Every row comes from one small tree of marks. The marks that hang from a mark follow it in brackets, in alphabetical order. Every link used is in the known rows. Which tree was each row made from?
Known rows:
U[X[A H S V Z]]: [-0.70 -1.59 -1.46 -0.67  2.51 -1.67  2.27 -1.59 -0.21 -2.20 -0.36 -0.75
 -2.22  0.24  0.04  2.35 -2.62  3.69  0.06  0.25 -2.44  0.83]
M[U[X]]: [-1.02 -2.06 -3.43 -0.36  1.95  0.18  2.81 -1.96  0.27 -0.21  0.02  1.13
 -0.47  0.10  2.58  0.98 -0.39  3.56 -0.47  0.27 -4.17 -0.07]
X[H S U]: [-1.16 -2.66 -2.27 -0.22  1.99 -0.67  1.46 -1.22 -1.29 -1.81 -0.72 -0.64
 -0.36 -0.18  1.43  1.31 -0.30  5.34  0.84  1.39 -1.13  2.32]
S[X[A H U Z[E]]]: [ 0.60 -0.63 -3.03 -0.26  2.50 -2.75  3.09  0.38 -0.21 -1.09 -0.45 -2.86
 -1.25 -0.94  0.11  3.03 -4.26  5.50  2.22  0.70 -0.21  0.81]
E[Z[X[A H]]]: [ 0.01 -1.22 -1.36  0.56  2.72 -0.77  3.94 -1.16  0.53 -0.31  0.02 -1.25
 -0.22  0.94  1.66  1.60 -3.19  3.33  0.27 -0.68 -0.15 -0.15]
Z[E]: [ 0.42 -1.68 -5.56  1.17  1.81  1.32  3.11 -0.64  1.00 -0.26  0.87  0.12
  1.01 -0.70  2.44  0.50 -1.27  2.58  0.54  0.53 -2.88  0.15]
Z[E X[A H U V]]: [-0.15  0.55 -1.18  0.21  2.30 -1.64  2.69 -0.69  0.21  0.11  0.51 -1.69
 -0.06 -0.36 -0.63  1.89 -2.95  3.97  0.35  0.85 -0.32  0.51]
U[X]: [ 0.10 -2.18 -4.02 -0.50  2.04  0.74  3.47 -2.05  0.55 -0.89  0.73  0.29
 -0.48 -0.20  2.44  0.76 -0.55  3.39 -0.32 -0.25 -3.70 -0.28]
X[V]: [-0.73 -1.55 -3.51  0.35  2.15  2.13  1.87 -2.16  0.30 -0.96  0.89 -0.11
 -0.20 -0.25  2.18 -0.48 -0.48  2.28 -0.70  0.06 -4.19  0.23]
Z[X[A U V]]: [-1.46 -0.55 -2.10  0.01  1.82 -0.11  2.26 -1.90 -0.19 -0.61  1.29 -1.87
 -0.27 -0.09  0.70  0.83 -2.01  3.82  0.37 -0.25 -1.47  0.52]
H[X[A S U V Z]]: [-2.53 -2.37 -3.16  0.77  2.44 -0.53  1.63 -1.37 -0.87 -1.93  1.30 -1.78
 -1.29 -0.44  1.06  1.85 -3.17  4.83  1.55  0.00 -1.16  1.99]
H[X[A S U V]]: [-2.57 -2.44 -3.15  1.17  1.96  0.31  2.85 -2.29 -0.19 -1.00  1.24 -1.53
 -0.91 -0.49  1.23  0.88 -2.05  5.10  0.86  0.40 -1.17  1.45]
H[X[A U Z]]: [-1.39 -2.09 -4.17  0.98  2.59 -0.06  3.36 -0.75 -0.68 -1.25  1.73 -2.25
 -1.22 -0.38  1.94  1.79 -3.34  5.21  1.68 -0.92 -1.11  1.78]
E[Z[X[A U]]]: [-1.38 -1.73 -2.90  0.29  2.23 -0.61  3.26 -1.25 -0.16 -0.63  0.81 -1.87
  0.30  0.43  1.81  1.59 -3.46  3.95  1.38 -0.82  0.22  0.11]
E[Z[X[A H S V]]]: [-1.07 -1.43 -0.32  0.20  2.57 -1.25  2.30 -1.77  0.40 -0.99 -0.32 -0.74
 -0.32  0.95  0.75  1.79 -2.94  2.91  0.34  0.27 -0.19  0.06]
Z[E X[S U V]]: [-0.99 -1.22 -2.73 -0.33  1.75 -0.92  0.43 -1.17  0.03 -0.80  0.82 -0.13
  1.59 -0.53  0.60  1.82 -1.23  3.36  1.57  1.78 -1.20  0.69]
V[X[H]]: [ 0.08 -1.62 -2.86  0.22  2.27  1.56  2.93 -0.91 -0.08 -1.51  0.44 -0.95
  0.33 -0.10  2.09  0.13  0.16  4.58 -0.19  0.62 -2.52  1.15]
Z[E X[A]]: [ 0.50 -0.61 -4.55  1.41  1.46  0.15  4.05 -0.61  1.64  0.26  1.43 -0.79
  1.31 -0.18  1.56  1.49 -2.53  2.90  0.96  0.01 -1.05 -0.09]
Z[E X[A S]]: [-0.13 -1.64 -4.57  1.37  0.95 -0.41  3.25 -0.73  1.49 -0.41  0.78 -0.28
  1.66 -0.07  1.38  2.03 -2.16  3.34  1.67  0.67 -0.45  0.55]
X[H S U V Z]: [-1.53 -1.89 -1.18 -0.92  2.80 -1.26 -0.57 -1.02 -1.93 -2.62 -0.44 -0.85
 -1.14 -0.16  0.52  1.92 -1.53  4.30  0.86  1.15 -2.04  2.30]
E[Z[X[V]]]: [-0.56 -1.25 -1.83 -0.27  2.91  0.65  1.53 -2.06  0.55 -0.59  0.98  0.06
  0.69  0.55  2.30  0.70 -2.00  1.51  0.07 -0.40 -2.40 -1.01]
Z[X[A S U V]]: [-2.09 -1.55 -2.12 -0.01  1.27 -0.62  1.52 -1.98 -0.33 -1.25  0.79 -1.32
  0.21  0.01  0.58  1.42 -1.64  4.29  1.09  0.49 -0.80  1.17]

Write each row's tree:
[-1.20 -1.39 -3.63  1.70  2.35  1.67  4.26 -2.27  0.96 -0.22  1.76 -1.20
 -1.14 -0.35  1.99 -0.06 -2.16  3.35 -0.46 -0.62 -2.75  0.13]
H[X[A V]]
[-0.78 -2.44 -2.98  1.09  1.51 -0.02  3.47 -1.40  0.10 -1.35 -0.51 -0.92
 -0.72  0.15  1.50  0.91 -1.35  4.47  0.25  0.52 -1.08  1.64]
X[A H S]
[-1.08 -1.00 -2.97 -0.78  2.26 -0.86  1.87 -1.38 -0.45 -1.88  0.46 -2.98
 -1.90 -0.72  0.68  1.63 -3.46  4.66  1.47 -0.23 -2.24  0.41]
S[X[A U V Z]]
[-0.32 -0.98 -3.37  0.18  1.70  0.89  3.69 -2.36  1.13 -0.77  0.33 -1.79
 -1.32 -0.57  1.44  0.29 -2.10  3.61  0.09 -0.24 -3.07 -0.70]
S[X[A V]]
[ 0.23 -0.73 -1.63  0.45  2.14 -0.41  3.81 -1.30  0.57 -0.25  0.32 -1.19
 -0.21  0.44  1.29  1.24 -1.76  4.04 -0.04 -0.26 -0.91  0.76]
Z[X[A H]]
[ 0.44 -0.43 -4.28  0.31  2.21 -0.57  2.81 -0.55  1.32 -0.98  0.62 -1.84
 -0.80 -0.97  0.70  1.86 -4.11  2.85  1.42  0.06 -2.66 -0.60]
S[X[A V Z[E]]]
[-1.53 -0.92 -0.18 -0.36  1.83 -1.67  1.47 -1.76 -0.65 -1.22 -0.05 -1.51
 -0.46  0.21 -0.28  1.75 -1.71  4.89  0.65  0.96 -0.16  1.51]
Z[X[A H S U V]]
[-0.64 -1.21 -2.63 -1.22  2.15  0.25  1.50 -2.21 -0.31 -1.09  0.19 -1.52
 -0.94 -0.95  1.38  0.50 -0.98  4.45  0.72  0.64 -3.02 -0.16]
S[X[U V]]
[-1.04 -1.01 -2.94 -0.41  1.69  0.02  3.05 -2.28  0.03 -0.94  0.29 -2.67
 -1.51 -0.87  0.78  0.61 -2.37  4.80  0.71  0.02 -2.22 -0.07]
S[X[A U V]]
[-1.27 -0.98 -3.09  0.64  1.34 -1.19  1.98 -1.09  0.47 -0.61  0.90 -1.15
  1.01 -0.44 -0.02  1.88 -2.58  3.72  1.54  1.11 -0.29  0.77]
Z[E X[A S U V]]
[-0.82 -1.23 -0.92 -0.01  2.77 -1.79  3.32 -1.06 -0.55 -0.55 -0.09 -1.95
 -0.45  0.59  1.02  2.05 -3.48  4.58  1.01 -0.36  0.90  0.56]
E[Z[X[A H U]]]
[-1.69 -1.68 -1.86 -0.80  1.77 -0.38 -0.13 -2.06 -0.72 -1.42  0.73 -0.29
  0.77 -0.02  1.23  1.31 -0.35  3.95  1.07  1.14 -1.68  1.07]
Z[X[S U V]]
[-0.27 -1.77 -4.90  0.71  3.04 -0.34  2.10  0.13 -0.33 -0.83  1.84 -0.96
  0.29 -0.92  2.04  2.16 -2.98  4.29  2.07  0.35 -1.43  1.26]
H[X[U Z[E]]]
[-1.18 -0.49  0.13 -0.29  3.13 -1.59  2.49 -1.52 -0.65 -0.55  0.11 -1.99
 -0.94  0.52  0.23  1.62 -3.60  3.72  0.13 -0.24  0.08  0.00]
E[Z[X[A H U V]]]
[-1.33 -2.47 -5.30  1.16  1.44 -1.24  2.07  0.30 -0.47 -1.96  0.57 -1.66
  0.24 -0.71  0.91  2.63 -3.48  4.53  2.57  0.57 -0.53  2.04]
X[A S U Z[E]]
[-1.88 -1.70 -1.53 -0.05  2.34 -1.58  0.89 -0.95 -1.58 -2.48 -0.34 -1.94
 -1.64 -0.13 -0.02  2.00 -2.78  4.80  0.83  0.63 -1.08  2.42]
X[A H S U V Z]
[-0.08 -0.67 -0.70 -1.97  3.19 -1.70  0.39 -1.18 -1.30 -1.84 -0.44 -1.99
 -1.91 -0.55  0.46  1.83 -2.11  4.82  1.01  0.88 -2.47  0.69]
S[X[H U V Z]]
[-0.03 -0.49 -1.55  0.78  1.79 -1.34  2.61 -0.93  1.08 -0.32  0.01 -0.41
  0.52 -0.03 -0.21  1.85 -2.31  3.01  0.49  1.35 -0.46  0.45]
Z[E X[A H S V]]
[-0.94 -2.00 -2.55 -0.57  2.56 -0.39  1.69 -1.22 -0.58 -0.76  0.76 -0.78
  0.94  0.44  2.38  1.58 -2.15  3.79  1.39 -0.32 -0.69  0.04]
E[Z[X[U]]]
[-1.25 -1.80 -3.40 -0.55  2.31 -1.53  0.44 -0.87  0.24 -1.16 -0.13  1.65
 -0.16 -0.22  1.05  2.61 -2.02  2.28  0.71  1.59 -3.82  0.26]
M[U[X[S V Z[E]]]]
[-0.63 -0.47 -0.99 -0.74  2.31 -1.15  3.10 -2.00 -0.24 -0.89 -0.63 -2.82
 -2.23 -0.72 -0.06  1.00 -2.35  5.49  0.23  0.53 -1.45  0.34]
S[X[A H U V]]
[-1.15 -2.55 -2.59 -0.75  2.27 -0.74  0.50 -0.08 -1.95 -3.29 -0.04 -1.58
  0.19 -0.21  1.24  2.05 -0.84  6.03  1.84  1.38 -1.03  2.86]
V[X[H S U Z]]
[-0.31 -0.47 -3.94 -0.24  2.21 -1.46  2.28 -0.39  0.16 -1.24  0.48 -2.59
 -1.12 -1.20  0.14  2.15 -4.33  4.08  1.95  0.36 -1.72 -0.01]
S[X[A U V Z[E]]]
